Each row was made from one small tree. Brackets hold a mark, then the marks that hang from it, in the order of their numbers. Every link used is in the known rows. Write each row's tree.
(in the rows, 100 means zero)
Known rows
(q903 (q751 q201 q570)): 84; 118; 87; 94; 119; 97; 89; 77; 123; 96; 99; 89; 112; 82; 98; 109; 126; 101; 156; 72; 103; 57; 117; 79; 114; 85; 74; 61; 119; 118; 108
(q903 q582 (q622 q570) q751): 70; 74; 85; 66; 110; 97; 86; 95; 145; 101; 117; 123; 94; 102; 75; 145; 135; 123; 116; 80; 119; 133; 102; 111; 131; 99; 71; 87; 106; 85; 137
(q201 (q205 (q570 q582) q744)): 105; 100; 121; 110; 77; 85; 113; 104; 91; 110; 100; 117; 94; 104; 135; 99; 94; 81; 90; 100; 97; 90; 98; 94; 74; 127; 105; 123; 96; 109; 77
(q71 (q205 q570 q744)): 95; 100; 113; 78; 66; 123; 112; 101; 95; 120; 126; 102; 98; 104; 107; 106; 127; 116; 98; 88; 127; 107; 93; 121; 94; 111; 106; 89; 114; 84; 112
(q744 (q582 (q201 q205))): 110; 96; 108; 111; 116; 120; 93; 111; 95; 85; 90; 73; 112; 99; 73; 75; 68; 107; 79; 110; 77; 104; 100; 86; 93; 93; 124; 100; 101; 84; 101
(q903 (q582 q201) q622 q751): 64; 97; 91; 70; 111; 108; 100; 112; 124; 79; 78; 98; 94; 112; 74; 141; 91; 128; 111; 97; 92; 134; 125; 126; 115; 70; 82; 115; 102; 79; 128
(q205 q570): 93; 110; 98; 95; 94; 101; 107; 111; 123; 112; 102; 87; 89; 86; 126; 98; 99; 88; 92; 93; 106; 106; 91; 105; 95; 117; 91; 70; 107; 105; 109
(q205 (q744 q582)): 90; 91; 123; 85; 90; 136; 103; 59; 89; 97; 115; 108; 76; 97; 79; 102; 136; 105; 94; 74; 114; 93; 91; 78; 103; 103; 115; 80; 111; 68; 123
(q903 q622 q751): 67; 107; 104; 69; 123; 103; 107; 90; 132; 86; 83; 111; 99; 110; 102; 120; 113; 118; 100; 71; 94; 103; 117; 110; 127; 90; 78; 105; 121; 62; 113
(q903 q582): 86; 93; 91; 65; 105; 106; 108; 100; 108; 109; 111; 96; 90; 97; 70; 117; 100; 103; 111; 103; 109; 121; 102; 98; 114; 102; 90; 88; 100; 99; 121
(q582 (q201 (q205 q570 q744 q903))): 140; 112; 113; 130; 72; 102; 84; 113; 87; 98; 105; 92; 101; 122; 129; 87; 83; 76; 96; 107; 103; 96; 115; 132; 81; 89; 120; 111; 80; 106; 88
(q744 q582): 92; 95; 111; 91; 112; 124; 106; 83; 107; 93; 103; 92; 86; 87; 77; 93; 111; 108; 83; 86; 105; 101; 89; 77; 114; 112; 99; 71; 113; 76; 120
(q751 q570): 101; 107; 92; 105; 116; 103; 110; 83; 116; 122; 112; 79; 94; 93; 86; 105; 106; 93; 117; 84; 135; 98; 103; 72; 85; 120; 96; 70; 103; 108; 121
(q622 (q201 q205) q570 q744): 99; 74; 70; 92; 115; 77; 90; 115; 83; 120; 105; 100; 123; 88; 106; 72; 121; 109; 108; 113; 79; 104; 69; 85; 99; 106; 107; 97; 105; 119; 73
(q622 (q201 (q205 q903)) q570): 116; 97; 85; 86; 115; 72; 79; 114; 102; 110; 121; 105; 123; 102; 115; 80; 107; 94; 105; 114; 99; 103; 107; 115; 130; 107; 96; 95; 99; 125; 84
(q201 (q205 q570 (q744 q582) q903)): 149; 95; 135; 121; 73; 108; 76; 84; 90; 82; 123; 124; 99; 108; 116; 83; 130; 80; 78; 84; 121; 85; 95; 104; 104; 107; 120; 90; 96; 97; 100
(q751 (q201 q205) q570 (q744 q582)): 139; 97; 97; 121; 108; 101; 89; 69; 99; 86; 125; 130; 126; 63; 57; 98; 103; 67; 116; 85; 116; 59; 79; 41; 94; 90; 98; 72; 104; 131; 103
(q71 q582): 69; 108; 90; 104; 102; 101; 120; 90; 114; 124; 101; 71; 93; 103; 95; 84; 97; 116; 86; 109; 118; 89; 87; 89; 105; 95; 99; 96; 107; 89; 99
(q751 q570 (q744 (q582 (q201 q205)))): 135; 88; 95; 161; 106; 118; 96; 89; 96; 101; 110; 91; 112; 75; 55; 96; 69; 87; 88; 99; 119; 106; 82; 52; 71; 88; 125; 89; 87; 109; 112
(q570 (q582 q201)): 70; 110; 89; 124; 111; 103; 135; 120; 102; 109; 67; 68; 79; 93; 97; 106; 47; 112; 85; 122; 89; 113; 111; 96; 90; 120; 85; 110; 91; 91; 97
(q71 (q751 q744)): 95; 88; 102; 123; 99; 119; 114; 84; 103; 140; 121; 109; 88; 102; 89; 115; 97; 93; 94; 101; 91; 120; 61; 83; 111; 95; 116; 83; 87; 84; 108
(q903 q582 (q622 q201 q744) q751): 57; 78; 82; 52; 114; 81; 99; 98; 94; 76; 72; 132; 103; 99; 90; 131; 150; 138; 126; 94; 85; 127; 95; 113; 131; 73; 77; 120; 116; 100; 109
(q622 (q201 q205) (q570 q582) q744): 90; 71; 73; 116; 114; 60; 111; 121; 79; 120; 88; 107; 111; 83; 113; 82; 106; 113; 96; 125; 80; 105; 69; 74; 96; 131; 93; 116; 99; 125; 61
(q582 (q201 (q205 q570 q744))): 111; 106; 111; 104; 76; 108; 92; 116; 90; 105; 99; 84; 102; 110; 124; 88; 81; 85; 101; 103; 84; 101; 104; 116; 62; 86; 127; 110; 93; 102; 89
(q582 (q201 (q205 q570 q903))): 141; 115; 98; 132; 95; 90; 87; 137; 106; 94; 92; 74; 113; 109; 127; 79; 59; 80; 82; 120; 95; 104; 112; 131; 94; 99; 108; 101; 83; 116; 87
(q71 (q205 q744) q582 (q622 q201)): 59; 122; 100; 67; 62; 101; 119; 95; 57; 120; 116; 83; 117; 113; 101; 85; 151; 168; 90; 126; 110; 73; 84; 118; 110; 110; 105; 129; 106; 100; 82
(q582 q201): 81; 113; 87; 100; 111; 121; 114; 112; 106; 110; 85; 61; 88; 99; 90; 96; 63; 107; 98; 110; 88; 111; 107; 105; 91; 95; 100; 94; 98; 83; 109
(q201 (q205 q744)): 104; 101; 117; 75; 98; 109; 103; 81; 82; 110; 115; 108; 108; 120; 98; 86; 102; 88; 106; 91; 88; 84; 107; 92; 89; 92; 121; 119; 105; 83; 87
(q903 (q582 q201) (q751 q744)): 74; 88; 75; 116; 89; 125; 107; 102; 103; 101; 88; 94; 93; 77; 65; 134; 80; 117; 112; 104; 87; 132; 98; 106; 119; 53; 92; 98; 91; 91; 118
(q570 q582): 75; 106; 97; 103; 114; 97; 136; 103; 106; 112; 85; 93; 80; 90; 101; 107; 78; 104; 85; 106; 98; 101; 102; 84; 107; 134; 78; 104; 101; 92; 98

Write each row's tree
128; 100; 119; 91; 100; 107; 76; 52; 87; 84; 132; 123; 115; 97; 71; 93; 137; 78; 136; 74; 118; 46; 103; 56; 81; 93; 115; 78; 108; 118; 104 : (q751 (q201 (q205 (q744 q582))) q570)
139; 99; 111; 131; 114; 113; 86; 109; 93; 78; 95; 81; 111; 111; 79; 73; 70; 101; 70; 114; 96; 99; 111; 102; 113; 94; 117; 102; 89; 89; 98 : (q744 (q582 (q201 (q205 q903))))
94; 106; 97; 123; 118; 91; 125; 130; 93; 102; 71; 73; 104; 105; 99; 88; 35; 103; 81; 131; 71; 103; 113; 92; 84; 114; 102; 135; 89; 98; 76 : (q570 (q582 (q201 q205)))
142; 107; 121; 109; 75; 92; 87; 94; 92; 103; 120; 117; 104; 120; 132; 87; 113; 70; 96; 93; 114; 85; 106; 121; 97; 101; 112; 105; 91; 106; 87 : (q201 (q205 q570 q744 q903))
71; 105; 102; 117; 122; 81; 120; 82; 134; 94; 79; 111; 88; 101; 100; 138; 109; 118; 108; 74; 128; 102; 120; 77; 101; 127; 67; 108; 108; 92; 113 : (q903 q622 (q751 (q570 q582)))
100; 89; 91; 186; 96; 104; 126; 91; 100; 146; 100; 84; 76; 97; 82; 133; 62; 102; 98; 118; 115; 130; 73; 64; 71; 118; 116; 92; 64; 115; 108 : (q71 (q751 (q570 (q582 q201)) q744))
125; 113; 101; 141; 94; 92; 77; 135; 114; 84; 78; 73; 121; 109; 142; 81; 76; 102; 95; 105; 79; 98; 122; 137; 114; 76; 104; 100; 92; 105; 80 : (q582 (q201 (q205 q570 (q903 q751))))
133; 113; 98; 119; 115; 102; 95; 121; 93; 97; 90; 75; 116; 121; 96; 78; 53; 92; 87; 122; 89; 97; 123; 119; 105; 90; 109; 117; 83; 96; 87 : (q582 (q201 (q205 q903)))
76; 77; 63; 94; 108; 89; 100; 105; 93; 126; 100; 93; 95; 75; 106; 88; 135; 117; 113; 105; 98; 113; 65; 89; 104; 112; 91; 79; 108; 111; 97 : (q622 q201 q570 q744)
99; 65; 79; 136; 112; 116; 96; 97; 115; 98; 92; 96; 78; 91; 60; 108; 117; 123; 72; 97; 120; 129; 62; 80; 85; 116; 96; 82; 95; 74; 130 : (q903 (q622 q570 (q744 (q582 q201))))
83; 108; 112; 44; 101; 94; 99; 88; 69; 101; 108; 116; 114; 110; 114; 85; 113; 97; 124; 99; 71; 90; 112; 105; 98; 82; 121; 127; 113; 104; 78 : (q622 (q201 (q205 q744)))
114; 116; 100; 73; 118; 78; 93; 112; 85; 91; 99; 105; 126; 110; 117; 76; 91; 92; 103; 116; 84; 91; 119; 120; 129; 93; 100; 116; 104; 119; 75 : (q622 (q201 (q205 q903)))
79; 111; 91; 134; 89; 96; 124; 135; 115; 109; 69; 71; 75; 80; 129; 108; 54; 101; 80; 120; 96; 117; 99; 109; 76; 127; 84; 98; 89; 110; 97 : (q205 (q570 (q582 q201)))
90; 114; 99; 69; 123; 90; 86; 101; 106; 81; 91; 104; 139; 98; 108; 83; 99; 99; 132; 89; 48; 52; 119; 96; 131; 67; 88; 98; 120; 100; 74 : (q903 (q751 (q201 q205)))
69; 96; 84; 61; 122; 84; 117; 100; 92; 91; 76; 124; 96; 98; 102; 108; 124; 115; 102; 100; 93; 112; 83; 102; 104; 101; 83; 121; 116; 96; 98 : (q903 (q622 q201 q744))
134; 121; 101; 86; 118; 82; 89; 102; 97; 84; 108; 114; 129; 111; 98; 79; 84; 72; 113; 110; 85; 51; 119; 108; 129; 92; 83; 101; 100; 118; 79 : (q751 (q201 (q205 q903)))
101; 106; 109; 92; 97; 118; 101; 99; 78; 107; 98; 85; 105; 121; 94; 86; 74; 96; 106; 107; 77; 95; 115; 104; 74; 77; 128; 127; 93; 82; 90 : (q582 (q201 (q205 q744)))
95; 91; 87; 117; 120; 77; 111; 128; 125; 106; 89; 102; 101; 110; 92; 113; 52; 103; 74; 120; 96; 123; 105; 97; 79; 130; 87; 134; 86; 98; 97 : (q903 (q622 (q570 (q582 (q201 q205)))))
122; 90; 133; 97; 76; 111; 83; 86; 94; 91; 120; 118; 100; 97; 111; 84; 128; 85; 87; 78; 103; 88; 84; 88; 85; 106; 127; 90; 107; 94; 99 : (q201 (q205 q570 (q744 q582)))
83; 112; 104; 31; 130; 73; 100; 112; 104; 80; 92; 128; 126; 114; 107; 100; 93; 98; 100; 103; 75; 105; 115; 111; 107; 93; 95; 136; 119; 104; 88 : (q903 (q622 (q201 q205)))
131; 105; 118; 97; 95; 101; 94; 79; 78; 101; 117; 116; 107; 131; 100; 85; 105; 81; 99; 94; 106; 79; 118; 109; 109; 94; 115; 119; 92; 86; 89 : (q201 (q205 q744 q903))
120; 110; 114; 111; 67; 107; 96; 85; 102; 109; 118; 111; 75; 106; 131; 106; 124; 78; 98; 84; 134; 93; 103; 124; 102; 109; 96; 82; 94; 98; 110 : (q205 q570 q744 q903)
88; 96; 133; 36; 106; 98; 90; 74; 81; 64; 107; 150; 108; 112; 91; 103; 132; 103; 96; 83; 92; 97; 106; 98; 101; 88; 118; 133; 122; 87; 103 : (q903 (q622 (q201 (q205 (q744 q582)))))
95; 98; 117; 115; 65; 135; 93; 92; 99; 95; 102; 86; 68; 86; 107; 102; 111; 101; 88; 88; 110; 109; 89; 105; 75; 98; 119; 75; 100; 86; 124 : (q205 q570 (q744 (q582 q201)))
120; 101; 127; 76; 77; 102; 74; 85; 92; 73; 122; 132; 110; 86; 113; 87; 130; 72; 111; 82; 89; 54; 89; 89; 91; 92; 109; 80; 115; 117; 92 : (q751 (q201 (q205 q570 (q744 q582))))
125; 99; 96; 100; 81; 92; 92; 112; 117; 100; 116; 105; 85; 95; 106; 119; 107; 85; 99; 106; 135; 120; 102; 128; 120; 111; 80; 73; 88; 124; 123 : (q205 q570 (q903 q582))
77; 86; 81; 64; 115; 87; 95; 87; 106; 70; 81; 142; 104; 98; 73; 135; 142; 116; 135; 88; 90; 87; 94; 102; 128; 73; 59; 106; 113; 99; 111 : (q903 q582 (q622 q744) (q751 q201))
105; 93; 93; 74; 108; 61; 97; 125; 95; 86; 81; 131; 122; 97; 134; 92; 116; 94; 92; 104; 83; 108; 77; 109; 84; 101; 98; 127; 110; 124; 74 : (q903 (q622 (q201 (q205 q570)) q744))
82; 103; 112; 111; 69; 97; 124; 93; 100; 114; 97; 110; 65; 91; 135; 117; 109; 90; 94; 93; 114; 98; 93; 97; 78; 134; 89; 100; 98; 101; 98 : (q205 (q570 q582) q744)
86; 96; 113; 106; 87; 144; 103; 78; 85; 94; 99; 84; 71; 97; 75; 101; 105; 113; 93; 90; 103; 105; 99; 92; 86; 90; 120; 90; 101; 68; 123 : (q205 (q744 (q582 q201)))
107; 116; 92; 158; 85; 88; 117; 134; 110; 102; 73; 76; 73; 92; 134; 107; 54; 93; 72; 125; 113; 114; 109; 124; 96; 132; 76; 98; 77; 116; 98 : (q205 (q570 (q582 q201)) q903)
119; 99; 101; 114; 55; 111; 88; 105; 94; 98; 112; 98; 71; 108; 104; 128; 102; 88; 109; 112; 132; 124; 111; 142; 91; 88; 101; 92; 75; 115; 124 : (q205 q570 q744 (q903 (q582 q201)))
113; 99; 83; 138; 100; 106; 82; 97; 113; 97; 98; 69; 95; 105; 73; 127; 101; 118; 134; 99; 135; 118; 131; 111; 116; 80; 90; 77; 82; 114; 127 : (q205 (q903 (q582 q201) (q751 q570)))
87; 94; 83; 65; 115; 79; 86; 118; 104; 117; 118; 96; 125; 89; 110; 81; 104; 99; 112; 109; 79; 107; 96; 99; 108; 105; 103; 94; 111; 120; 85 : (q622 (q201 q205) q570)
